Each row was made from one small tree. Brackets hold a mark, then the marks that hang from it, in alphabetical order. Every link used is in the known rows. Write each row's tree.
Known rows:
[fafi [dabeso [gami [feveg rabod] losuku]] zuda]: [-0.15 -0.18 -0.30 -0.17  0.05  0.13 -0.06  0.12  0.05 -0.14 -0.08  0.01
 -0.04  0.04  0.03 -0.18  0.25  0.26  0.17]
[fafi dabeso]: [ 0.00 -0.07 -0.52 -0.29  0.02  0.09 -0.01  0.05  0.09 -0.13 -0.15  0.05
  0.06 -0.03  0.11  0.00  0.17  0.23  0.07]
[fafi [dabeso [gami feveg]]]: [-0.11 -0.26 -0.47 -0.25  0.10  0.11 -0.10  0.07 -0.06 -0.19 -0.14 -0.07
 -0.06 -0.02  0.07 -0.04  0.04  0.27  0.07]
[feveg [gami dabeso losuku] [rabod fafi]]: [ 0.11 -0.03 -0.23 -0.36 -0.03  0.24  0.14  0.10 -0.12 -0.21 -0.31 -0.21
 -0.06 -0.16  0.19  0.04  0.21  0.20 -0.12]
[losuku [gami [feveg [rabod [fafi dabeso]]]]]: [-0.06 -0.28 -0.54 -0.19 -0.05  0.20 -0.06  0.09 -0.05 -0.17 -0.24  0.01
 -0.08 -0.12 -0.01  0.00  0.04  0.24 -0.06]
[feveg [gami dabeso losuku] [rabod [fafi zuda]]]: [ 0.08  0.00 -0.19 -0.32 -0.05  0.23  0.09  0.12 -0.06 -0.18 -0.26 -0.16
 -0.12 -0.16  0.14 -0.09  0.27  0.19 -0.04]
[feveg gami rabod]: [ 0.07 -0.27 -0.19 -0.36 -0.04  0.17  0.04  0.13 -0.06 -0.11 -0.31  0.08
 -0.26 -0.04  0.25 -0.29  0.14  0.17 -0.25]
[zuda [fafi dabeso]]: [ 0.08  0.00 -0.41 -0.30 -0.06  0.04  0.03  0.09  0.04  0.03 -0.26 -0.05
  0.01 -0.05  0.03  0.32  0.16  0.23  0.01]
[losuku [gami [dabeso fafi] feveg]]: [-0.26 -0.31 -0.42 -0.16  0.11  0.33 -0.22  0.10 -0.16 -0.25 -0.27 -0.20
  0.05 -0.02 -0.03  0.02 -0.17  0.24 -0.05]
[losuku gami]: [-0.19 -0.32 -0.48 -0.21  0.01  0.18 -0.15  0.15  0.03 -0.16 -0.21 -0.02
 -0.10 -0.05  0.07 -0.05  0.01  0.26 -0.07]
[gami feveg]: [-0.17 -0.29 -0.35 -0.27  0.18  0.08 -0.01 -0.02  0.01 -0.10 -0.13 -0.02
  0.00  0.01  0.04 -0.03 -0.13  0.23  0.08]
[gami dabeso [feveg [rabod fafi]] losuku]: [-0.09 -0.05 -0.29 -0.31  0.15  0.27  0.20 -0.01 -0.13 -0.21 -0.23 -0.20
  0.26 -0.04  0.04  0.27 -0.01  0.22  0.15]
[gami dabeso [feveg rabod] losuku]: [-0.20 -0.16 -0.15 -0.33  0.21  0.36  0.18 -0.02 -0.13 -0.20 -0.23 -0.15
  0.27  0.09  0.12  0.20 -0.01  0.22  0.12]
[gami [dabeso [fafi zuda]] feveg losuku]: [-0.28 -0.04 -0.18 -0.17  0.22  0.28 -0.03  0.03 -0.07 -0.20 -0.15 -0.27
  0.30  0.08 -0.05  0.05 -0.04  0.22  0.19]
[rabod feveg]: [-0.10 -0.12 -0.33 -0.26  0.05  0.30 -0.02  0.09  0.15 -0.06  0.03 -0.05
 -0.01 -0.10  0.04 -0.14 -0.03  0.24  0.10]
[fafi [dabeso [gami feveg]] zuda]: [-0.16 -0.23 -0.42 -0.17  0.07  0.06 -0.18  0.10  0.06 -0.14 -0.06  0.00
 -0.16  0.01 -0.01 -0.24  0.14  0.27  0.20]
[rabod fafi]: [ 0.07  0.02 -0.64 -0.27 -0.03 -0.07  0.03  0.10  0.06 -0.12 -0.20 -0.06
 -0.03 -0.21  0.00  0.08  0.00  0.24  0.08]
[gami [dabeso fafi] losuku]: [-0.17  0.07 -0.30 -0.24  0.14  0.27  0.02  0.11 -0.08 -0.23 -0.24 -0.27
  0.36  0.03  0.07  0.19  0.03  0.22  0.06]

Write each row's tree:
[-0.28 -0.15 -0.20 -0.30  0.28  0.30  0.09 -0.06 -0.08 -0.22 -0.13 -0.30
  0.28  0.06  0.07  0.24 -0.06  0.25  0.21]	[gami dabeso feveg losuku]
[-0.08 -0.27 -0.50 -0.15 -0.06  0.19 -0.10  0.11  0.01 -0.15 -0.20  0.05
 -0.14 -0.11 -0.05 -0.11  0.08  0.24  0.00]	[losuku [gami [feveg [rabod [fafi dabeso zuda]]]]]
[-0.17 -0.21 -0.32 -0.19  0.08  0.06  0.01  0.15 -0.08 -0.16 -0.16 -0.11
 -0.06 -0.04  0.00 -0.06  0.02  0.28  0.10]	[dabeso [gami [feveg [rabod [fafi zuda]]] losuku]]
[-0.04 -0.11 -0.32 -0.27  0.02  0.08  0.01  0.10 -0.06 -0.02 -0.22 -0.22
  0.02 -0.03  0.00  0.36  0.12  0.28  0.03]	[zuda [fafi [dabeso [gami feveg losuku]]]]
[-0.11 -0.12 -0.07 -0.31  0.10  0.49 -0.01  0.06  0.05 -0.15  0.05 -0.33
 -0.03 -0.12  0.13 -0.11  0.08  0.24  0.04]	[rabod [feveg [gami dabeso losuku]]]
[-0.12 -0.04 -0.05 -0.22  0.06  0.47 -0.10  0.12  0.07 -0.14  0.04 -0.31
 -0.02 -0.11  0.05 -0.26  0.11  0.22  0.04]	[rabod [feveg [gami [dabeso [fafi zuda]] losuku]]]
[-0.11 -0.04 -0.26 -0.27  0.13  0.25  0.16  0.01 -0.07 -0.18 -0.20 -0.17
  0.20 -0.03  0.00  0.17  0.04  0.22  0.21]	[gami dabeso [feveg [rabod [fafi zuda]]] losuku]
[-0.23 -0.19 -0.46 -0.14  0.01  0.29 -0.26  0.20 -0.06 -0.24 -0.28 -0.13
 -0.01 -0.02 -0.01 -0.11 -0.02  0.23 -0.02]	[losuku [gami [dabeso [fafi zuda]]]]
[-0.09 -0.31 -0.46 -0.25  0.06  0.03 -0.03  0.14 -0.17 -0.17 -0.25 -0.05
 -0.16 -0.09  0.03 -0.07 -0.13  0.26  0.00]	[dabeso [gami [feveg [rabod fafi]]]]
[-0.26 -0.20 -0.33 -0.12  0.15  0.12 -0.12  0.18 -0.16 -0.20 -0.20 -0.25
  0.12  0.03 -0.03 -0.07 -0.12  0.26 -0.05]	[dabeso fafi [gami feveg losuku]]
[-0.14 -0.28 -0.40 -0.16  0.06  0.09 -0.13  0.21 -0.23 -0.18 -0.33 -0.04
 -0.04  0.01  0.00 -0.22 -0.20  0.21 -0.16]	[dabeso fafi [gami [feveg rabod]]]
[ 0.02  0.11 -0.49 -0.14 -0.09  0.20 -0.06  0.16  0.19 -0.11  0.13 -0.20
 -0.07 -0.28 -0.12 -0.11  0.22  0.30  0.28]	[rabod [fafi [dabeso [gami losuku]] zuda] feveg]
[-0.16 -0.20 -0.38 -0.24  0.12  0.15 -0.04  0.06 -0.03 -0.20 -0.09 -0.16
  0.07  0.01  0.07  0.06  0.12  0.29  0.10]	[fafi [dabeso [gami feveg losuku]]]
[-0.25 -0.06 -0.22 -0.22  0.24  0.31  0.02  0.01 -0.14 -0.23 -0.21 -0.32
  0.36  0.06  0.00  0.18 -0.11  0.22  0.11]	[gami [dabeso fafi] feveg losuku]
